Known rows, with every step that occurs:
dufubez, pavad, vufo, miserav: [ 0.20 -0.32  0.27  0.10  0.19  0.27  0.19 -0.05 -0.16 -0.11 -0.03 -0.17
 -0.01 -0.34 -0.14  0.31 -0.17 -0.43  0.03 -0.07]
dufubez, miserav, vufo, bafab, gotas, pavad: [ 0.24 -0.13  0.24  0.16  0.35 -0.14  0.08  0.26  0.23 -0.06 -0.28  0.07
 -0.22  0.06  0.19 -0.12  0.00 -0.66  0.23  0.47]
dufubez, bafab, gotas, pavad, vufo, miserav: [ 0.36 -0.12  0.21  0.21  0.29  0.21  0.16  0.18 -0.04 -0.10 -0.12 -0.10
 -0.04  0.11 -0.09  0.05 -0.30 -0.54  0.12  0.36]
miserav, vufo: [ 0.01  0.05  0.10  0.10 -0.02 -0.06 -0.06  0.12  0.05  0.03 -0.13  0.04
 -0.16 -0.06  0.12 -0.15  0.04 -0.05  0.02  0.14]
gotas, pavad, vufo, miserav, dufubez, bafab: [ 0.36 -0.14  0.19  0.34  0.16  0.12 -0.05  0.01  0.06  0.00 -0.23 -0.51
 -0.12 -0.03 -0.03  0.08 -0.09 -0.59  0.10  0.23]
dabik, dufubez: [-0.03  0.11 -0.06  0.07  0.14 -0.01 -0.07 -0.39  0.11  0.01  0.05 -0.17
  0.03  0.12 -0.01  0.19  0.05  0.08 -0.06  0.16]
dufubez, miserav, vufo: [ 0.07 -0.21  0.20  0.02  0.11 -0.13  0.04  0.00  0.29  0.12 -0.23 -0.04
 -0.17 -0.05  0.10 -0.07 -0.01 -0.28  0.04  0.07]
miserav, dufubez: [ 0.02  0.07  0.09  0.19 -0.03 -0.18 -0.06  0.05  0.09  0.04 -0.07 -0.34
 -0.17 -0.05  0.14 -0.08  0.01 -0.01 -0.04  0.19]
gotas, pavad: [ 0.12  0.11 -0.16  0.09 -0.11  0.02 -0.16  0.03  0.01  0.06  0.03 -0.02
  0.03  0.05 -0.01 -0.13 -0.02 -0.17  0.15  0.07]
gotas, pavad, vufo: [ 0.24  0.14 -0.09  0.24 -0.10  0.30 -0.10  0.04 -0.06  0.04  0.01 -0.16
  0.03  0.05 -0.16 -0.14 -0.14 -0.20  0.05  0.11]
bafab, gotas, pavad, vufo, miserav: [ 0.33  0.11  0.14  0.33  0.16  0.23  0.07  0.31 -0.03 -0.16  0.08 -0.02
 -0.07  0.18 -0.07 -0.02 -0.32 -0.61  0.10  0.41]
miserav, vufo, bafab: [ 0.03 -0.08  0.20  0.08  0.24  0.00 -0.02  0.13 -0.02 -0.17 -0.26  0.10
 -0.15 -0.08  0.13  0.04  0.26 -0.30  0.09  0.14]
vufo, miserav, dufubez, pavad, gotas: [ 0.25 -0.25  0.32  0.28  0.12 -0.42  0.13 -0.01 -0.04 -0.07 -0.07 -0.48
 -0.15 -0.37  0.31  0.17 -0.41 -0.35  0.00  0.15]
bafab, gotas: [ 0.03  0.10  0.10  0.06  0.09 -0.09  0.15  0.22 -0.02 -0.05  0.04  0.07
 -0.09  0.09  0.08 -0.10 -0.19  0.05 -0.02  0.32]
dabik, vufo, bafab, gotas: [-0.01  0.10  0.14  0.12  0.54 -0.08  0.16  0.23 -0.06 -0.29  0.03  0.16
 -0.05  0.20  0.08  0.21  0.05 -0.05  0.15  0.48]
dabik, vufo, bafab, dufubez, pavad, gotas: [ 0.18 -0.09  0.29  0.24  0.63 -0.13  0.33 -0.16 -0.22 -0.25 -0.02  0.03
 -0.03 -0.17  0.14  0.27 -0.15  0.09  0.04  0.39]
bafab, gotas, pavad, vufo, miserav, dufubez: [ 0.37  0.18  0.23  0.52  0.12  0.05  0.01  0.37  0.06 -0.12  0.01 -0.36
 -0.25  0.12  0.08 -0.09 -0.31 -0.62  0.06  0.60]
dufubez, miserav, vufo, bafab: [ 0.09 -0.33  0.30  0.01  0.37 -0.08  0.08  0.02  0.23 -0.08 -0.35  0.02
 -0.15 -0.07  0.11  0.11  0.21 -0.54  0.10  0.08]

Rows:
[ 0.11 -0.14  0.25  0.04  0.29  0.06  0.27 -0.16  0.26  0.04 -0.05  0.09
 -0.11  0.09 -0.05  0.02 -0.01 -0.17 -0.09  0.18]  bafab, dufubez, miserav
[ 0.22 -0.02  0.30  0.37  0.14  0.12  0.01  0.12  0.06 -0.12 -0.06 -0.41
 -0.18 -0.01  0.00  0.14 -0.09 -0.50 -0.07  0.20]  pavad, vufo, miserav, dufubez
[ 0.26 -0.21  0.42  0.22  0.37  0.39  0.35 -0.11 -0.15 -0.17  0.01 -0.01
 -0.12 -0.26 -0.16  0.25 -0.13 -0.35 -0.08  0.18]  bafab, dufubez, pavad, vufo, miserav
[ 0.10 -0.28  0.29  0.13  0.15 -0.20  0.08 -0.02  0.01 -0.05 -0.07 -0.36
 -0.19 -0.39  0.15  0.25 -0.04 -0.40  0.08  0.08]  vufo, miserav, dufubez, pavad
[ 0.05 -0.13  0.16 -0.06  0.22 -0.12  0.24  0.09 -0.03  0.01 -0.17 -0.02
 -0.06  0.02  0.06 -0.04 -0.17  0.13 -0.01  0.28]  dufubez, bafab, gotas
[ 0.21 -0.15  0.43  0.32  0.35  0.02  0.32  0.18 -0.20 -0.15 -0.22 -0.46
 -0.26 -0.37  0.09  0.09 -0.16 -0.16 -0.04  0.48]  miserav, dufubez, pavad, vufo, bafab, gotas
[ 0.12 -0.23  0.40  0.07  0.46 -0.16  0.24  0.25  0.21 -0.12 -0.31  0.09
 -0.25  0.01  0.20  0.01  0.02 -0.49  0.08  0.40]  dufubez, miserav, vufo, bafab, gotas
[ 0.32  0.07  0.17  0.38  0.10  0.00  0.09  0.17  0.00  0.11 -0.23 -0.51
 -0.21  0.01  0.04 -0.26 -0.31 -0.07  0.02  0.57]  miserav, dufubez, bafab, gotas, pavad, vufo
[ 0.14 -0.10  0.35  0.13  0.28  0.00  0.21 -0.06  0.30  0.05 -0.18  0.13
 -0.27  0.04  0.07 -0.14  0.03 -0.21 -0.08  0.32]  bafab, dufubez, miserav, vufo
[ 0.15 -0.12  0.28  0.21  0.54  0.21  0.31 -0.26 -0.18 -0.19 -0.10 -0.29
 -0.06 -0.20 -0.07  0.36 -0.12 -0.08 -0.06  0.44]  dabik, dufubez, pavad, vufo, bafab, gotas
[ 0.27 -0.15  0.46  0.32  0.37  0.00  0.26  0.20  0.03 -0.11 -0.22 -0.42
 -0.24  0.01  0.06  0.10 -0.26 -0.37 -0.07  0.47]  pavad, vufo, miserav, dufubez, bafab, gotas
[ 0.26 -0.25  0.42  0.18  0.57  0.39  0.37 -0.14  0.11 -0.18 -0.22  0.00
 -0.09  0.06 -0.20  0.20  0.09 -0.44 -0.12  0.22]  pavad, vufo, bafab, dufubez, miserav
[ 0.03 -0.16  0.15  0.12 -0.01 -0.22  0.06 -0.07 -0.04  0.11 -0.10 -0.44
 -0.18 -0.43  0.15  0.02 -0.06  0.06  0.02  0.11]  miserav, dufubez, pavad
[ 0.32  0.12  0.16  0.35  0.34  0.49  0.11 -0.01 -0.11 -0.21 -0.08  0.06
 -0.07  0.09 -0.18 -0.01  0.12 -0.37  0.01  0.37]  gotas, pavad, vufo, bafab, dufubez
[ 0.03 -0.02  0.10  0.01  0.37 -0.13  0.18 -0.30  0.07  0.03 -0.11 -0.18
 -0.03  0.14  0.06  0.15 -0.13  0.21 -0.08  0.43]  dabik, dufubez, bafab, gotas
[ 0.10 -0.05  0.31  0.23  0.54 -0.32  0.15  0.19  0.12 -0.13 -0.09 -0.24
 -0.21  0.15  0.21  0.24 -0.12 -0.20  0.12  0.59]  dabik, vufo, miserav, dufubez, bafab, gotas
